What can hang from each mark:
T: Q W
W: H K Q T
G: K
K: G Q
Q: T W
H: R W

Each row was made from one small tree. The marks that hang from a mark follow it in brackets, in alphabetical order. Every link used is in the known rows. Write each row's tree.
Known rows:
W{H Q}: [-4.360 -2.783  1.433 -0.063 -0.276  1.137  3.477 -2.574  4.126 -0.830
 -0.181 -1.051 -3.846 -0.595  1.971 -0.674  5.065 -2.600 -1.682  1.549
 -2.785  0.016]
H{R W}: [-7.107 -0.163 -3.308  0.605  2.783 -4.055  5.552 -1.982  3.339  3.779
 -0.263 -5.455 -4.894  2.963  0.946 -3.046  5.680  0.244  0.931  2.704
 -0.271 -0.231]
Q{W{K{G}}}: [-3.642  3.865 -0.840 -0.840  0.133  0.497  3.957 -3.645  5.375  0.990
  1.213 -1.528 -3.326 -2.868  3.729 -2.471 -1.645 -0.279  0.666 -0.248
 -4.714 -1.057]
K{Q{W}}: [-2.172 -1.177 -1.797 -0.573 -0.203  2.198  5.294  1.065  4.566  0.487
  0.206 -0.864 -5.697  0.145  4.967 -4.015  4.698 -1.882  2.968 -2.337
 -1.420 -1.835]
T{Q{W{H K}}}: [-2.916  1.805  2.176 -1.564 -0.884  1.769  1.938 -5.804  4.616  1.456
 -1.777  0.507 -3.913 -5.289  6.063 -2.885 -0.177 -0.982 -1.591  1.094
 -5.668 -0.284]
Q{T W{K}}: [ 1.108  2.357 -0.993 -2.106  0.361  1.867  2.544 -3.628  3.126  2.715
 -1.539  1.483 -5.060 -2.732  5.848 -5.282 -1.818 -1.119  2.460  0.376
 -4.235 -2.425]
Q{W}: [-3.971 -1.941 -1.269 -0.263 -0.201 -0.977  4.033 -0.813  4.190  0.844
 -0.285 -0.869 -4.903 -0.452  3.342 -3.069  1.921 -0.630  0.379  0.630
 -2.138 -2.370]
G{K{Q{T W}}}: [-4.509 -2.234 -3.197 -2.655  2.407  2.892  5.107  2.085  4.731  0.778
  0.943  0.025 -4.445  0.228  3.390 -4.390  3.140 -1.331  4.977 -2.389
  0.769 -0.167]
K{G Q{W}}: [-4.594  1.466 -3.440 -2.111  1.389  3.112  6.803 -0.367  6.045 -0.655
  1.517 -1.516 -3.909 -0.914  4.261 -2.371  2.791 -0.724  4.013 -2.362
 -2.567  0.288]
K{Q}: [-3.184 -2.132 -1.054 -1.062  0.904  2.542  6.374  1.401  5.543  0.710
  0.700 -2.848 -6.516  2.731  3.271 -3.283  7.274 -3.439  1.920 -1.842
 -0.069 -1.112]
Q{W{H}}: [-4.835 -3.298  0.166  0.442 -0.488 -2.778  2.950 -1.559  3.874 -1.432
 -1.624 -0.774 -3.919 -1.749  3.831 -2.309  4.397  0.139 -1.687 -0.110
 -3.123  0.194]
H{R W{K Q T}}: [-1.805  4.820 -2.980  0.509  1.387  2.601  4.355 -5.445  2.259  5.480
  1.709 -2.194 -3.326 -0.731  2.084 -2.606 -1.657 -1.130  3.569  3.396
 -3.297 -2.829]
T{W{H}}: [-4.090 -4.550 -0.132  0.676  0.258 -2.870  2.969  0.014  4.523 -1.224
 -1.521  0.044 -4.817 -1.777  3.439  0.004  3.876 -1.021 -1.709  1.243
 -3.568  1.087]
W{H}: [-6.281 -4.765  1.408 -0.044  0.774 -2.716  3.969 -1.512  4.990 -1.753
 -1.354 -3.171 -4.659  1.215  1.856 -1.113  8.275 -1.648 -3.495  0.335
 -1.655  1.709]
T{Q{W{H K{G}}}}: [-4.241  3.212  1.344 -2.400 -0.075  2.239  2.737 -6.586  5.366  0.866
 -1.145  0.200 -2.954 -5.775  5.709 -2.055 -1.108 -0.431 -1.042  1.079
 -6.229  0.836]
Q{W{H{R} K T}}: [-2.213  0.138 -1.811  0.041 -0.148  1.009  1.177 -6.117  3.237  0.080
 -0.619 -0.982 -1.672 -4.091  5.110 -2.967 -0.812  0.452  0.712  0.648
 -6.114  0.409]
W{T}: [-3.172 -3.904 -1.795 -1.585  1.364  2.863  5.320 -1.370  4.546  1.305
  0.809 -0.988 -5.300  2.265  1.449 -1.446  2.079 -2.966  1.138  1.853
 -0.854 -2.864]
G{K{Q{T{W{H}}}}}: [-4.732 -3.905 -2.377 -2.261  2.797  1.773  4.619  2.532  4.984 -0.544
  0.188  0.109 -4.399 -0.215  3.295 -2.594  4.798 -1.679  3.523 -2.064
  0.196  2.042]
K{G Q{W{H T}}}: [-3.850 -0.211 -3.255 -2.016  1.281  3.822  5.995 -1.645  5.187 -2.460
  0.711 -0.046 -2.709 -2.296  4.788 -1.264  2.827 -0.308  3.671 -2.516
 -3.596  1.426]
T{W{K}}: [-1.263  0.877 -0.074  0.380 -0.144 -0.163  3.059 -1.008  5.170  2.036
  0.521 -0.307 -5.344 -2.295  3.764 -1.310 -0.989 -2.155 -0.070  1.128
 -4.475 -1.473]
W{H{R} T{Q}}: [-5.239 -4.031 -2.164 -2.762  1.948  3.617  2.449 -7.204  4.064  0.357
 -1.833 -1.486 -2.340 -1.964  4.042 -1.552  2.453 -1.042  0.229  3.478
 -4.333  2.050]
G{K{Q}}: [-7.293 -3.113 -1.849 -1.718  2.475  2.000  6.200  2.841  6.328  0.404
  2.587 -3.170 -4.727  2.634  1.021 -2.673  6.042 -2.575  2.595 -2.371
  2.040  0.359]
H{R W{K T{Q}}}: [-3.138  4.397 -2.389 -0.878  2.146  1.724  4.308 -6.455  3.101  5.815
  0.092 -2.627 -3.944 -1.183  3.308 -3.113 -0.954 -0.591  2.253  3.449
 -3.403 -1.496]
H{R}: [-7.064 -2.918 -3.939 -1.340  2.597 -0.156  3.925 -3.504  5.081  1.935
  0.281 -6.000 -3.863  2.594  1.621 -3.303  4.502 -1.186  0.978  2.843
 -1.773  0.789]

Which tree is each row?
[-2.667  1.745 -0.585 -0.696  0.003  1.354  3.033 -5.159  4.350 -1.216
  0.263  0.361 -1.861 -4.589  4.465 -1.115 -1.618  0.218  0.222 -0.429
 -6.005  0.343] : Q{W{H K{G} T}}
[ 1.103  0.344 -1.344 -2.114  1.388  1.742  3.055 -1.861  3.849  2.775
 -1.453  1.695 -6.116 -1.724  4.964 -3.202 -1.111 -2.379  2.259  1.736
 -3.916 -1.407] : Q{T{W{K}}}
[-1.308  0.299 -1.676 -0.691  1.069  4.493  2.598 -5.721  4.307 -0.260
  0.236 -3.055 -2.350 -1.742  5.123 -2.840  3.435 -1.954  1.746 -1.193
 -5.100  2.270] : W{H{R} K{Q} T}
[-3.117 -4.043 -0.984 -0.154 -0.351 -0.076  3.017 -2.378  3.175 -1.302
 -1.278  1.021 -3.373 -2.182  3.998 -1.729  1.931 -0.114 -0.046  0.366
 -3.420 -0.947] : Q{W{H T}}
[-5.083  3.918 -1.827  1.008  2.131 -3.149  4.660 -3.839  3.635  4.593
  0.429 -5.728 -4.465  1.227  1.780 -3.514  3.307 -0.158  0.503  1.860
 -2.079 -0.257] : H{R W{K}}
[-3.122  0.816 -3.657 -4.418  3.491  5.054  7.387 -0.897  5.859  0.320
  0.420 -1.403 -5.221  1.323  3.955 -2.969  4.353 -2.407  5.010 -1.451
 -1.391  1.035] : K{G Q{T}}
[-2.654  0.577 -3.260 -3.343  2.155  3.237  5.637 -1.797  4.642 -1.803
 -1.157  0.594 -3.583 -2.320  6.039 -3.139  3.736 -0.149  4.360 -2.473
 -3.535  2.319] : K{G Q{T W{H}}}
[-2.840  6.105  0.136 -1.694  0.549  5.221  4.816 -5.051  6.051  2.251
  3.382 -1.918 -3.148 -2.071  1.888 -0.914 -2.560 -3.198  1.268  1.384
 -4.815 -1.479] : W{K{G} Q}
[-1.159 -4.005 -1.418 -1.900  1.682 -0.431  3.001 -1.005  3.352  0.199
 -3.091  1.989 -5.614 -1.344  4.672 -2.166  2.783 -1.395  0.928  1.856
 -3.154  0.638] : Q{T{W{H}}}
[-3.631 -2.927 -2.423  0.397  0.306  0.474  1.741 -2.719  3.643  0.052
 -0.632 -0.050 -2.794 -3.429  3.780 -0.367  0.949 -0.829  0.904  3.335
 -5.293  1.221] : T{W{H{R} Q}}
[-1.463  3.110 -1.607 -0.740  0.704  2.376  4.697 -0.788  6.175  0.978
  1.552 -0.408 -4.596 -3.000  4.636 -0.924 -0.810 -1.987  2.448 -0.865
 -4.893  0.090] : T{W{K{G Q}}}
[-2.015  3.755 -3.469  0.323  2.033  1.488  5.409 -3.476  3.032  4.454
  1.028 -3.575 -4.356  0.666  3.295 -3.687  2.272 -0.910  3.928  0.403
 -2.143 -1.252] : H{R W{K{Q} T}}
[-0.801  1.058 -1.880 -1.640  0.966  0.325  0.711 -6.297  2.588  0.949
 -2.906 -0.273 -2.759 -4.069  6.638 -5.243  0.214  0.600  1.594  0.720
 -6.067  1.564] : Q{T W{H{R} K}}
[-2.970  6.020  0.100 -1.435  1.746  1.930  6.601 -4.336  4.362  4.268
  0.948 -0.228 -4.852 -1.646  2.465 -0.888 -1.504 -1.294  1.139  1.692
 -2.843 -2.379] : H{W{K{G} T{Q}}}
[-1.671 -3.054 -1.045 -1.802  0.756 -0.776  2.478 -2.590  2.484 -0.507
 -3.611  1.766 -4.503 -2.250  5.541 -4.008  3.090  0.043  0.810  0.494
 -3.338  0.238] : Q{T W{H}}
[-3.231 -2.426 -2.376 -2.169  1.855  2.981  2.052 -5.678  2.800  0.587
 -1.818 -1.176 -2.689 -1.172  3.671 -2.994  3.515 -1.532  1.768  3.399
 -4.003  1.840] : W{H{R} Q{T}}
[-5.192  0.376  0.369  0.143  1.103 -1.369  1.716 -6.178  5.001  0.027
 -0.559 -5.722 -2.489 -1.107  3.285 -2.669  4.797 -0.969 -2.533  0.602
 -5.051  3.443] : W{H{R} K}
[-3.169  4.845 -0.468 -0.070  1.871 -0.202  7.050 -2.480  4.186  3.249
  1.694 -1.502 -4.912  0.292  1.152 -0.734  0.324 -1.127  0.969  0.729
 -1.826 -2.310] : H{W{K{G} T}}
[-3.362  0.255 -0.261 -0.841  1.422  0.501  6.624 -1.635  3.157  4.162
 -0.564  0.422 -6.401  0.764  2.041 -1.473  2.098 -1.629  0.851  2.599
 -0.235 -3.615] : H{W{T{Q}}}
[-2.510 -2.945 -0.148  0.649 -0.619  0.213  2.616 -0.739  3.866 -0.479
 -0.599  1.747 -4.183 -3.326  3.533  0.360  1.326 -1.739 -0.304  2.289
 -4.429 -0.236] : T{W{H Q}}
[-6.481 -2.407 -2.457 -1.254  1.626  1.643  5.364  2.722  5.610  0.184
  2.199 -1.689 -4.083  0.490  2.283 -3.257  3.957 -1.283  3.405 -2.744
  0.912 -0.188] : G{K{Q{W}}}
[-2.058  1.694 -4.378 -3.922  2.420  4.682  6.435 -1.204  4.927  0.063
 -0.066  0.531 -4.340 -1.322  5.615 -3.750  1.732 -0.785  5.995 -1.877
 -2.745  0.333] : K{G Q{T W}}
[-3.310  3.246 -2.995  0.456  2.299 -0.511  4.740 -4.546  2.954  4.756
  0.801 -3.851 -3.957  0.749  1.973 -2.983  0.882 -0.424  2.100  2.436
 -2.376 -1.471] : H{R W{K T}}
[-1.331  4.160 -1.151 -0.600  0.050  3.456  3.667 -2.772  5.433  1.986
  2.237  0.988 -3.593 -4.402  3.417  0.154 -4.806 -2.198  2.065  2.119
 -6.096 -1.489] : T{W{K{G} Q}}
[-2.037 -3.950 -3.212 -2.061  2.394 -0.265  2.261 -2.593  3.167  0.592
 -3.140  0.517 -4.559 -1.462  4.864 -2.732  2.483 -0.675  1.854  2.692
 -3.820  1.762] : Q{T{W{H{R}}}}
[ 0.096  1.441 -0.510  0.270 -0.322  1.778  3.684  0.173  5.233  1.748
  0.759 -0.039 -5.763 -2.380  5.083 -1.985  0.416 -2.710  1.712 -0.829
 -4.196 -1.230] : T{W{K{Q}}}
[-4.005  3.205  1.352 -0.964  1.017  1.569  4.850 -3.557  6.540 -1.883
  0.857 -3.652 -3.193 -1.899  4.026 -1.306  5.482 -1.867 -0.849 -3.225
 -4.585  3.626] : W{H K{G Q}}
[-0.907  3.996 -1.880 -2.509  1.536  7.217  6.189 -3.412  6.170  1.097
  2.992 -1.437 -3.791 -0.837  3.628 -1.626 -0.680 -3.171  3.768 -1.661
 -3.730 -1.022] : W{K{G Q} T}
[-3.596  4.298  0.243 -2.941  0.179  3.697  3.574 -5.997  5.595  2.729
 -0.055  0.116 -3.796 -4.756  5.333 -2.683 -3.134 -1.004  0.599  1.605
 -5.483 -1.218] : T{Q{W{K{G}}}}
[-2.218 -0.201 -3.561 -3.407  2.890  3.560  5.945 -0.541  5.348 -1.203
 -0.781  0.705 -4.467 -1.647  5.349 -1.638  3.522 -1.343  4.487 -1.398
 -3.383  2.701] : K{G Q{T{W{H}}}}
[-1.471  5.648 -2.652 -0.385  2.030  1.215  3.989 -5.244  2.098  5.983
  0.072 -2.338 -4.191 -0.512  2.973 -4.252 -0.073 -0.942  3.509  3.272
 -3.128 -1.656] : H{R W{K Q{T}}}
[-5.526 -5.511 -2.933 -1.049  2.120  0.915  3.042 -4.825  3.819 -0.972
 -0.943 -3.097 -2.396  0.488  2.418 -1.370  4.639 -0.826 -0.004  2.292
 -3.090  2.108] : W{H{R} T}
[ 0.374 -1.036 -2.680 -2.328  0.799  3.773  4.942  0.347  3.507  1.280
 -1.353  1.201 -6.190 -0.251  6.289 -5.405  3.623 -1.920  4.943 -1.837
 -1.592 -1.781] : K{Q{T W}}
[-1.894  6.218 -0.439 -0.804  2.214  0.067  7.400 -1.030  4.290  3.314
  0.532 -1.711 -6.087  0.489  3.159 -2.906  3.419 -1.451  2.429 -1.465
 -1.354 -0.941] : H{W{K{G Q{T}}}}
